Each row comes from the steps of one walk. Every step used is in the known rows, and no mark comes twice. Write the walk behind each row, first mark first.
(in the rows, 128 means zero)
Known rows
E/U/W/R/D: [102 143 147 130  75 112  58  94 129 132 113 143 123 146 124 133 131 116
 126 103 143 179 142 155 124 155 143 163  96 120  90  97 112  69  93 141]
R/W/U/P/M/D/Z: [ 56  96 140 188 166 122  84 134 117  69 112 111  91 144  76 158 140 213
 250  67 147 126 145 105 161 158 185 103 165  81 196 131 138  95 119 145]
W/U/P/M/D/F: [ 80 130 138 187 159 121 130 167  87 120 110 128 119 128 105 165 104 118
 215 101 126 136 122  91 175 160 172 106 146 136 152 149 173 106 126 140]
W/R/D/Z: [ 99 125 141 128  82 147 166 121 165 127 129 127  79 151 139 141 157 132
 159  88 117 130 169  74  94 141 118 164 130 147 154  95 118 162 171 147]
U/P/M/D: [109 129 128 129 179 136  99 160  85 119 127 172 146 116  89 140  94 120
 155 129 125 167 116 101 138 186 173  52 136  95 128 143 164 122 118 147]
M/D/R/W/U/P: [110 107 107 176 136 135 103 140  95 115 174 117 125 159  73 111 142 142
 196 120 125 132 138 132 125 191 163  88 176 159 171  89 133  89 136 141]
Z/D/R: [133 108 109  89 130 135 142 157 114 174 180 127 137 142 106 140 151 105
 128 152 125 143 127 125  83 167 125 177 126 188 145 111 120 196 156 136]
P/U/W/R: [115 149 121 169 153 130 120 154 103 112 141 136 150 146 184 126 111 155
 118  92 152 153 114 131 151 123  97 157 141 112 138 114 157  93  98 105]
D/F/E/X/J: [153 160 188  74 133 144 190  93 168 188 115 131 141 129 157  89 120  85
  44 158  72  60  94 123 117  71  76 154 106 158 114 168 128 158 157 114]
E/F/D/M/P/U/W: [140 131 101  54 175 134  98 166  80 158 118 121 145 114 145 105  91 124
  83 163 119 106 110 102 121  78 105 110 118 119  75 125 181  98 140 155]
R/W/U/P/M/D: [ 71 107 143 188 142 114  97 141 121  72 113 119  97 128  78 143 132 196
 241  86 152 129 143 120 150 169 176  99 146  71 169 125 159  94 105 146]
W/R/D: [117 138 146 127  54 139 182 130 170 130 131 137  85 131 141 123 145 111
 147 112 123 135 168  92  80 154 105 158 106 134 120  87 144 162 154 149]
Z/D/F/E/U/W: [120 111 160  67 139 121  85 123 134 150 135 127 151 130 124 121 124  65
 114 195 139 100 105 171 142  88 149 199 127 151  96 149  99 142 140 138]
E/F/D/Z: [114 100 132  63 155 124 110 124  99 166 104 113 135 132 149 106 126 109
 105 130  76  94 119 108  91  48 122 155 118 160 117 133 141 162 176 131]
F/E/U/P: [164 147 125 129  73 121 112  50 119 126 106 165 129 105  94 121 108 122
 109 134 140 125  85 128 121 110 131 102  91 105  79 176  60  86  67 111]
Z/D/F/E: [137 108 154  65 140 134 150 140 150 153 143 118 136 115 131 121 132  64
 116 198 126  76 110 147 122  79 129 194 130 160 114 153 112 198 166 130]
F/E: [172 124 128 121  87 122 162  66 164 118 123 149 139 104 145 105 120 152
  89 158 128 109 107 129 103  58  94 129 106 129 105 176  68 148 116 118]
R/D: [137 109 144  91  76 128 154 140 167 116 101 130 102  84 140 132 140 110
 113 164 120 137 170 155  87 124 119 135  83 103  94  79 131 191 139 116]
W/U/D: [103 146 127 209  70  90 132  90 151 111  97 122 106 147 141 149 131 104
 183  94 138 134 144 145 141 132 164 169 130 181 153 108 125 103 121 130]
D/R/W/U/P/M: [ 96 100 108 173 133 132 125 161  89 126 138 127 117 169  80 132 156 221
 219  60 131 154 127  76 101 193 126 119 134 121 187 146 122  98 118 131]
M/P/U/D/F/E: [174 139 103 139 135 154 139 136 136 116 113 115 132 130 163 122 137  70
 114 175 152  94  99 156 166 120 103 116 141 112  94 138 111 103 106  77]
E/F/D: [134 113 135  64 124 116 127 130 104 170 107 124 140 112 152  86 115  87
  91 153  81  98 116 128  76  61 111 150  93 148  83 126 168 162 159 134]
E/X: [128 156 163  94  94 119 162  88 119 176 137 121 117 130 150 132 120 104
  46  98  93 128 123 150  90 133 109 127 103 120 112 127 165 173 135 144]
M/D: [142 122 123 137 151 131 118 124 135 121 165 122 143 116 131 119 123  89
 106 162 115 134 138 173 137 117 152 112 158 154 130  95 141 147 142 128]
X/J: [151 190 148 121 159 141 184 105 202 170 100 157 139  97 131 140 134 150
  77 136  89 139 127 106 111 140  79 145  64 178 147 112 144 184 127  97]
F/E/X: [161 141 160  96  58 117 169  41 148 146 138 143 127 123 150  97 104 126
  40 139 107  95 100 136  87  77  88 114 103 111  89 169  99 144 115 144]
P/M/D: [123  98 133 131 190 137 101 165 125 109 163 144 157 127 137 124 112 129
 117 139 117 155 126 129 139 122 144 107 157  99 137 137 157 133 121 133]
W/U/P: [ 97 157 120 196  96 105 159 116 104 126  87 131 100 108 103 185 116 149
 207  82 140 152 129  97 143 166 154 114 103 151 143 139 145 132 114 135]
D/R/W/U: [115 100 105 176 111 127 143 136 117 133 147 102 113 164 104 124 177 210
 194  72 127 138 137 110  95 156 109 157 136 155 188 126 106 121 132 116]
M/P: [157 138 100 119 129 142 151 120 150 143 111 114 119 104 130 171 155 131
 125 152 140 161 130 135 128 154 105  98  99 130 102 144 118 178 131 121]
F/D: [145 101 124  71 122  88 126 108 140 109 124  94 158  99 120 127 124 111
  83 146 109 125 139 138  92  85 123 121 127 149  88 136 114 196 141 119]
D/F/E: [158 117 150  97 141 140 168 120 148 151 111 121 148 119 159  96 136  98
  98 168 104  76 101 136 130  40 101 167 130 154 118 189  92 159 162 100]
X/V: [150 163 162 134  89  87 187  76 151 144 115 119 151  91 139 108 140 171
  51  89 105 131 158 138 139 127 105  88  63 151 141 132 107 189 160 129]
U/W/R/D/F/E: [ 98 124 169 103  85 120 108 109 163 124 108 154 138 152 156  93 122 128
 135 157 131 137 146 124 111 111 116 154 120 144 102 124 111 103 165 176]
P/U/D: [149 145 111 169 137 128 127 145 115 103 125 132 140 134 176 113 120  80
 103 117 142 114 114 172 148 115 129 159 145 113 134  92 144 104  87  63]
J/X: [129 140 136 130  83  98 179 136 118 160 130 144 124  95 172 140 107 134
  62 117 101 133 146 166 123  96 105  99 128 104 161 149 165 179 135 140]

Which walk is each row?
[150 176  71 124 179 162 141 166 115 137 152 124 116 126 128 166 111 183
 114 110 169 153 125  61 166 152  99  96 150 117 131 138 150  89 122 158]	D/M/P/U/W/R
[130 103 161  73 111 142 161 176 159 138  91 113 110  95 152 120 151  69
 116 177 100 103 162 158 107 101 120 164 102 119 101  94 142 196 173 102]	R/D/F
[176 149 112 127  72 120  97  41 150 120 126 159 129 130 109  99 108 107
  81 137 146 104 102 137 129  80 141 137 125 128  94 158  48  48  78 128]	F/E/U/D/M
[ 82 129 165 105 108 121 104 136 151 135 105 142 134 153 157 111 131 120
 144 139 125 157 159 130 114 138 128 162 120 149 116 104 141 119 175 171]	U/W/R/D/F
[ 92 110 140 185 109 106 134 113 157  87 103  92  86 122 114 146 162 212
 211  76 148 119 150 142 129 118 137 162 122 100 172 126 132 136 116 121]	R/W/U
[ 90 127 110 201 134 121 129 156  75 124 136 142 123 146  89 164 108 151
 214  85 130 164 122  73 146 195 158  87 143 149 160 137 152  90 110 148]	W/U/P/M/D/R
[155  87  97  73 120 102 129 127 111 136 158  95 172 137 106 110 139 123
  86 136  96 135 132 111  67 117 103 119 140 186 108 135  94 177 150 118]	F/D/R
[135  97 105 130 133 141 132 140 119 144 155 117 131 160 105 103 179 198
 152  95 117 140 133 122  75 154 103 146 132 142 176 128 100 140 143 111]	D/R/W
[162 116 121 142  54 117  79  40 145 111 132 149 133 163 101  71 143 125
 118 129 140 103 101 161 101 107 131 147 126 123 110 146  31  42  76 108]	F/E/U/D/R/W
[146 140  97 139 164 140 110 152 114 115 115 116 144 112 160 164 131 148
 116 151 165 169 115 156 166 150  96  96 116  93  97 126 136 123  95  98]	M/P/U/W
[145 121  99 172 138 139 114 159 102 105 147 124 138 166 150  89 146 120
 131  99 142 111 115 160 124 144 119 157 160 113 163  86 128  78  91  64]	P/U/D/R/W
[119 164  94 188  95 111 137 105 150 120 108 117  92 139 114 173 124 126
 180 103 156 134 148 103 160 151 160 131 142 176 148 118 127  82 127 161]	W/U/D/M/P
[133  87 148 112 196 146 112 165 129 116 159 138 165 135 147  96 109 104
 111 167 106 109 109 124 152  78 133 122 171 107 128 171 135 121 139 126]	P/M/D/F/E
[120  94 108 176 136 134 110 138 116 115 187 100 127 163  99 105 154 149
 175 123 121 126 144 149 123 155 145 121 181 167 175  87 126  99 140 132]	M/D/R/W/U
[169 140  74 156 132 156 132 154 111 129 137 118 133 148 146 138 149  96
 123 141 150 141 112 143 141 181 100 106 136 131 117 106 120 105 101  81]	M/P/U/D/R
[158 144 102 141 157 155 134 164 123 127 110 104 129 132 163 139 146  62
 123 156 147 114 111 161 169 145 113 124 142 118 109 117 141 121 116  74]	M/P/U/D/F
[153 166  87 115 127 135 113 111 155 135 117 142 116 138 109 140 127  98
 116 143 147 137 143 118 136 157 161 106 145 158 128 118 117  95 146 163]	U/D/M/P
[166 134  94  81 123 163 166 186 146 113 124 118  86  74 124 161 124 137
 101 166 154 124 163 105 131 142 101  92 109  70  91  81 147 149 120 125]	R/D/M/P/U
[128 134 119 152 175 121 103 157  98 106 123 132 165 118 183 133 107 157
  96 121 151 155 110 169 158 103 106 145 129  95 125 117 147 110  89  84]	P/U/W
[143 162 102 118 129 124 113 109 150 135 122 151 124 139 119 120 116 102
 104 123 134 127 142 122 125 128 169 137 150 166 147 113 122  96 149 157]	U/D/M
[118 115 152  69 167 135 144 175 135 168 140 104 131 116 131 142 145  53
 129 175 119 100 125 153 127 112 145 205 131 169 132 127 150 219 180 126]	Z/D/F
[117  75 122 132 191 147  90 180 109 112 187 136 156 160 113 101 138 169
 144 121 115 151 129 117 117 152 134 107 173 101 165 132 140 107 127 133]	P/M/D/R/W
[152 146  84  77 179 157 149 185 122 142 172 111 107  96 102 183 119 120
 115 164 171 122 126 100 151 152 127 136 140 119 122 114 156 172 126 148]	Z/D/M/P/U
[166 160 185 101  32  95 192  12 153 148 137 137 139 113 147  77 105 149
   4 117  99  84 117 134 106  88  80  77  76 117  95 164  88 148 129 156]	F/E/X/V
[109 136 129 122 165 131 122 158  88 131  98 175 139 109  97 154 104 149
 157 103 126 176 110  80 122 180 151  74 102  85 129 170 154 142 113 138]	U/P/M
[134 144  92  74 187 146 110 180 118 136 162 121 125 104 105 180 110 136
 115 172 177 141 129 114 159 156 137 131 141 120 116 112 153 146 128 167]	Z/D/M/P/U/W
[ 98 126 128 152 149 138 108 159 112  97 128 128 131 150 179 136 121 159
 132  96 148 142 137 122 152 121 108 158 147 102 145  91 139  98 114 105]	P/U/W/R/D/Z
[ 68 102 154 175 165 122 102 163 115  86 108 106 100 135  86 134 138 170
 243  93 140 109 137 122 162 153 176 116 158  82 173 137 164  97 126 137]	R/W/U/P/M/D/F
[ 81 126 139 184 109 106 126 116 130  90  87 112  82 117  82 154 148 204
 236  74 153 127 141 123 133 160 158 121 115  92 166 129 140 121 111 134]	R/W/U/P
[163 148  91 155 134 146 129 141 129 112 116 117 125 125 155 147 140  87
 121 148 158 136 118 160 155 161 112 106 130 106 105 106 133 117  94  82]	M/P/U/D
[151 136 183 101 121 121 154  86 137 148 167 107 156 130 144  60 111  60
  38 169  83  59 125 172 155  84 127  89 153 157 114 129 126 131 174 145]	M/D/F/E/X/V
[112  93 139  93 114 138 135 132 162 113  96 120  96 109 138 157 155 136
 128 136 112 130 175 131 107 108 132 143 113 118 137  89  98 191 162 112]	R/D/Z
[ 94 147 138 104 103 122 104 127 152 126 123 156 123 143 133 126 113 165
 133 125 143 172 166  97 110 149 130 135 123 140 121 100 138  98 160 200]	U/W/R/D/M
[129 114 190 100 158 123 135 128 124 136 167 129 167 139 148  75  99 105
  49 137  87  92 119 128 156  99 120  81 147 101 124 162 146 121 149 152]	P/M/D/F/E/X/V
[ 69 123 124 200 159 119 113 138  90 104 113 133 110 137  96 189 107 161
 224  74 134 153 129  74 174 164 179  93 154 134 174 144 144 103 119 147]	W/U/P/M/D/Z
[175 131 126 131  74 119 121  48 145 124 124 144 134 110 126 112 123 129
  84 136 137 116  94 147 119  69 108 143  97 113  84 173  51 102  70  98]	F/E/U
[116  91 155 114 197 133  47 149 114 114 151 146 180 148 139  97 101 105
 108 161 120 134 102 151 169  89 151 125 167  98 110 166 120  64 111 131]	P/M/D/F/E/U/W
[132 162 120 136 113 125  91 101  84 149  97 147 123 109  81 161 125  99
 133  92 135 167 104 140 134 173 163 112  86 110 101 136 117 103  73 101]	E/U/P
